Each row was made from one walk, in order. Every step used is in the known rows, and no mark comes twice. Write each row's walk.
Known rows
E > N > R > Q > C > Z: [ 0.93  2.79 -1.35  1.32  1.39 -0.07 -1.04  0.37  2.55  4.62  4.35  0.72
 -1.25  2.59  3.83 -0.44  3.32 -3.35  0.88  0.96  1.93]
Q > C: [ 0.49  0.45 -0.63 -0.04 -0.27 -1.73 -0.67  0.20  1.74  1.98 -0.72  0.63
 -0.47  0.14  0.30  1.06  1.39  0.30 -0.06  0.05 -1.05]
Q > C > Z > R > N: [ 0.63  3.92 -0.69  1.79  2.29 -1.50 -1.20 -1.98  3.03  3.29  2.08  1.57
 -1.50  3.09  3.09  1.34  1.24  1.84  1.28  0.64  0.27]
N > R > Q > E: [ 0.82  0.07  1.44  0.67  0.10  2.22  1.25 -0.42 -0.04  5.57  6.24 -0.08
  1.63 -1.14  2.54  2.25  4.74  0.26 -0.48  1.76  0.05]
P > Q > C > Z > E > N: [ 0.73  3.54 -2.47  0.40  1.79 -0.74 -0.46  1.69  6.32 -0.38 -1.93  1.44
  0.89  0.59  1.72 -2.62  2.02 -2.65  1.05  1.79 -1.84]
P > Q > C: [-0.14  0.41 -0.22 -0.37  0.17 -1.44 -1.03  0.73  3.99  2.38 -3.27  0.79
  0.49  0.34  0.47  0.35  2.92  0.20  0.02 -0.12 -1.85]
N > R: [ 0.30  0.20  0.30  0.13 -0.36  1.93 -0.07  0.09 -0.44  2.75  0.35 -0.07
 -0.20  0.25  0.52  1.87  0.90 -0.23 -0.07  0.61  1.49]
P > Q > C > Z: [ 1.05  1.66 -1.37 -0.25  0.25 -1.45 -1.11  0.00  5.50  1.96 -3.28  0.32
 -0.26  0.70  2.06 -2.38  2.90 -0.32  1.28  0.01 -1.91]
Q > E: [ 0.97 -0.62 -0.08  0.13 -0.60  0.48  1.96  0.23  0.94  2.26  1.04 -0.13
  1.69 -1.41  0.43  0.78  2.46  0.49 -0.45  1.17 -1.59]
P > Q > E > G: [-0.30 -0.08 -0.89  1.23  0.30  0.53  1.96  1.96  2.93  1.38 -1.15  0.32
  2.51 -1.44  0.54  1.05  1.15  0.74 -0.39  1.04  0.60]
E > N > R > Q > C: [-0.11  1.33 -0.17  1.08  1.33 -0.16 -0.95  1.02  1.24  5.07  4.33  1.02
 -0.53  2.18  2.15  2.49  3.41 -2.87 -0.18  0.70  1.90]
R > Q > E > Z: [ 1.09  0.20 -0.27  0.24  1.01  0.13  1.75 -0.84  1.03  3.22  6.71 -0.09
  2.19 -0.93  3.08 -1.99  3.45 -1.43  0.60  1.08 -0.06]
R > Q > E: [ 0.54 -0.05  1.13  0.40  0.50  0.15  1.38 -0.46  0.61  3.08  5.98 -0.03
  2.01 -1.48  1.99  0.13  3.81  0.44 -0.48  1.28 -1.46]
E > Z: [ 0.59  0.08 -1.40 -0.23  0.49  0.00  0.49 -0.30  0.55  0.25  0.69  0.01
  0.26  0.59  1.12 -2.27 -0.32 -2.00  1.02 -0.16  1.41]
R > Q > E > Z > C: [ 1.07  1.31 -0.50  0.43  2.88 -0.67  1.64 -0.78  2.69  1.95  6.46  0.71
  2.31 -0.64  2.70 -5.01  3.36 -0.38  0.37  0.89 -1.35]
C > Z > E > N: [ 0.81  3.15 -2.28  0.85  1.57  0.62  0.48  0.96  2.22 -2.66  1.45  0.72
  0.44  0.43  1.11 -3.10 -0.92 -2.75  1.00  1.99  0.06]
C > Z > R > Q > E: [ 1.61  2.72 -0.16  2.17  1.93  0.66  1.02 -1.24  1.84  4.14  5.84  0.87
  0.93 -0.70  3.54 -0.55  2.43  0.24  0.66  1.38 -0.52]
Q > E > Z > C > G: [ 1.58  2.49 -2.75  1.45  1.35 -0.28  1.69 -0.01  3.25 -1.26  1.18  0.22
  1.67 -0.37  0.93 -3.07 -0.53 -0.69 -0.08  1.17  0.26]
C > Z > P: [ 1.19  2.80 -1.57 -2.61  2.00 -0.12  0.12 -0.62  1.54  1.74  0.02  1.00
 -1.59  0.11  1.22 -2.87 -0.09 -0.17  1.08 -0.25  0.26]
E > Z > C > G: [ 0.62  3.12 -2.74  1.35  1.89 -0.89 -0.28 -0.16  2.34 -3.32  0.13  0.36
  0.11  1.13  0.44 -3.68 -3.04 -1.24  0.48 -0.07  1.80]
E > Z > P > Q: [ 0.11  1.37 -1.38 -3.11  3.07  0.26  0.32  0.21  2.85  2.70 -1.94  1.36
  0.26  0.26  1.04 -2.72  1.17 -2.03  1.12 -0.74  0.88]
Z > E: [ 0.29  1.46  0.12  0.12  0.49  0.62  0.27  0.17  0.54 -2.07  1.23  0.64
  1.19 -1.92 -0.25 -0.25 -0.57  0.72  0.05  1.48 -1.33]

Which walk is each row?
[ 0.89 -0.18 -0.81  0.57  0.08  2.51  2.11  1.65  0.79  4.67  1.41  0.15
  1.24  0.63  0.89  2.80  3.10 -2.63 -0.80  2.11  1.49] -> Q > E > N > R
[ 1.42  1.53 -0.34 -2.41  2.64  2.07  1.82 -0.66  0.63  8.09  6.76  1.17
  1.07 -0.95  3.39 -0.09  4.50 -1.57  0.69  1.11  1.71] -> N > R > Q > E > Z > P
[ 1.86  3.14 -2.10 -2.81  1.67 -1.84 -0.65 -0.45  3.20  3.68 -0.80  1.77
 -2.05  0.23  1.62 -1.66  1.56  0.09  1.09 -0.21 -0.70] -> Q > C > Z > P
[ 0.95  2.76 -2.53 -1.58  2.07  0.46  1.99  1.30  4.47  2.96 -1.03  1.15
  0.74 -1.26  1.80 -1.74  1.08  0.49  0.48  0.66  0.93] -> C > Z > P > Q > E > G
[ 1.15  2.42 -0.60  0.50  0.92 -2.09 -1.35 -1.20  2.78  2.25  4.12  0.48
 -0.88  0.64  3.46 -2.41  2.60 -0.03  1.10  0.10 -0.93] -> R > Q > C > Z
[ 0.91 -0.51 -0.95 -0.57  0.46  0.83  2.08  0.40  3.76  2.88 -0.65 -0.13
  2.82 -0.71  1.90 -2.03  3.76 -1.65  0.73  1.19 -1.00] -> P > Q > E > Z
[ 1.53  3.34 -1.38  2.01  2.19  1.31  1.15 -0.63  2.41  2.25  6.35  0.31
  1.66 -0.08  3.04 -1.74  1.68 -1.11 -0.04  1.68  1.97] -> N > R > Q > E > Z > C > G
[ 0.57  2.47 -0.89  1.72  2.74 -1.57 -1.03 -0.95  1.70  4.47  4.54  1.96
 -0.22  0.80  2.82  0.34  1.21 -1.59  1.11  0.04  1.42] -> E > Z > R > Q > C
[ 0.62  1.46 -1.49  1.35  1.87  0.46  0.14 -0.42  0.47  1.72  0.44  1.21
 -0.18  0.80  1.10 -0.04 -1.29 -1.89  0.92  0.12  2.33] -> E > Z > R
[ 0.13  0.29 -0.04  1.02  1.45  0.18  1.88  1.06  0.97  2.66  6.14  0.27
  1.86  0.54  1.71  0.28  3.31 -2.35 -0.67  1.33 -0.05] -> R > Q > E > N
[-0.04  2.10 -1.36  1.14 -0.14 -1.42 -1.30  0.74  4.20 -0.12 -3.63  0.22
  0.14  0.59  0.24  1.92  0.24 -0.26 -0.23  0.05 -0.20] -> P > Q > C > G
[ 0.51  0.63  0.05 -3.11  2.03  0.67  1.96  0.90  3.41  4.78 -1.49  1.21
  1.69 -1.69  0.44  0.27  3.98  0.43 -0.28  0.68 -2.15] -> Z > P > Q > E
[ 1.89  3.44 -1.77  0.31  0.27 -0.93 -0.61 -0.33  3.54 -0.55  0.64  1.07
  0.10 -1.16  1.76 -2.10  0.78  0.61  1.12  1.73 -2.24] -> Q > C > Z > E
[ 0.57  2.67 -1.10 -2.89  2.66  0.19 -0.16 -0.01  3.87  2.05 -2.62  1.11
 -0.62  0.28  1.43 -3.39  1.49 -0.51  1.26 -0.50 -0.61] -> C > Z > P > Q
[ 0.28  4.71 -1.34  2.46  1.52  0.53 -1.00  1.27  1.70  0.45  5.49  1.30
  0.33  0.74  1.65  3.49  0.23 -2.51 -0.42  2.53  2.31] -> Z > E > N > R > Q > C > G
[ 1.47  3.96 -0.68  0.74  1.30 -1.31 -1.03 -0.93  3.29  0.32  5.40  1.15
  0.45 -1.24  3.25 -2.87  2.00  0.51  1.13  1.60 -2.32] -> R > Q > C > Z > E
[ 0.90  0.63 -1.37 -0.26  2.36 -0.06  1.88  0.50  5.57  1.70 -0.95  0.63
  2.92 -0.64  1.45 -5.08  3.77 -0.71  0.32  0.79 -2.19] -> P > Q > E > Z > C
[ 1.28  1.49 -0.29  0.47  2.37  1.20  1.35 -0.70  2.25  4.75  6.69  0.67
  1.97 -0.46  3.37 -3.20  4.38 -0.81  0.28  1.36  0.09] -> N > R > Q > E > Z > C
[-0.39  2.15 -0.23  1.53  3.23  0.03  0.13 -1.72  0.46  1.96  3.46  1.36
 -0.05  2.89  2.25  0.85 -0.47 -0.10  1.33  0.40  2.66] -> E > Z > R > N
[ 0.56  1.33 -1.70 -0.04  2.24 -0.76  0.16 -0.25  2.29 -0.96  0.54  0.69
  0.47  0.70  0.91 -5.19 -0.36 -1.00  0.69 -0.46  0.24] -> E > Z > C
[ 0.39  2.95 -0.22  1.86  0.10 -0.07 -1.76 -0.42  0.85  2.79  4.20  0.16
 -0.81  0.83  2.00  3.78  0.95 -0.27 -0.28  0.76  2.20] -> N > R > Q > C > G
[ 0.77  3.91 -0.74  1.37  2.24  2.36 -0.12  0.37  1.39  0.62  6.68  0.64
  0.43  0.59  3.21 -1.86  1.29 -2.96  1.16  2.55  1.69] -> C > Z > E > N > R > Q
[ 1.03  3.47 -1.36  3.77  2.35  0.33  1.34 -0.06  1.75  2.75  6.08  1.02
  0.61 -0.81  3.41  0.44 -0.39  0.52  0.48  1.47  2.48] -> C > Z > R > Q > E > G
[ 0.68  3.87 -2.65  1.38  1.04 -0.86 -0.53  1.41  5.59 -1.53 -1.44  1.32
  0.78 -1.32  1.79 -1.80 -0.65  0.75  1.15  1.59 -0.23] -> P > Q > C > Z > E > G
[ 0.68  1.75 -1.98 -3.41  2.54 -1.46 -0.38  0.57  4.55  4.67 -2.65  1.90
 -0.23  0.52  1.39 -1.58  2.81 -1.75  1.20 -0.59 -0.15] -> E > Z > P > Q > C
[ 1.48 -0.52 -1.28 -0.21  0.04  0.46  2.27 -0.13  1.49  2.65  1.77 -0.05
  1.80 -0.93  1.66 -1.46  2.29 -1.35  0.60  1.22 -0.11] -> Q > E > Z
[-0.36  2.49  0.37  1.20  2.31  2.34  0.03  1.00  0.10  1.02  6.42  1.01
  1.20  0.17  1.56  1.09  1.37 -2.66 -0.08  2.33  1.62] -> Z > E > N > R > Q
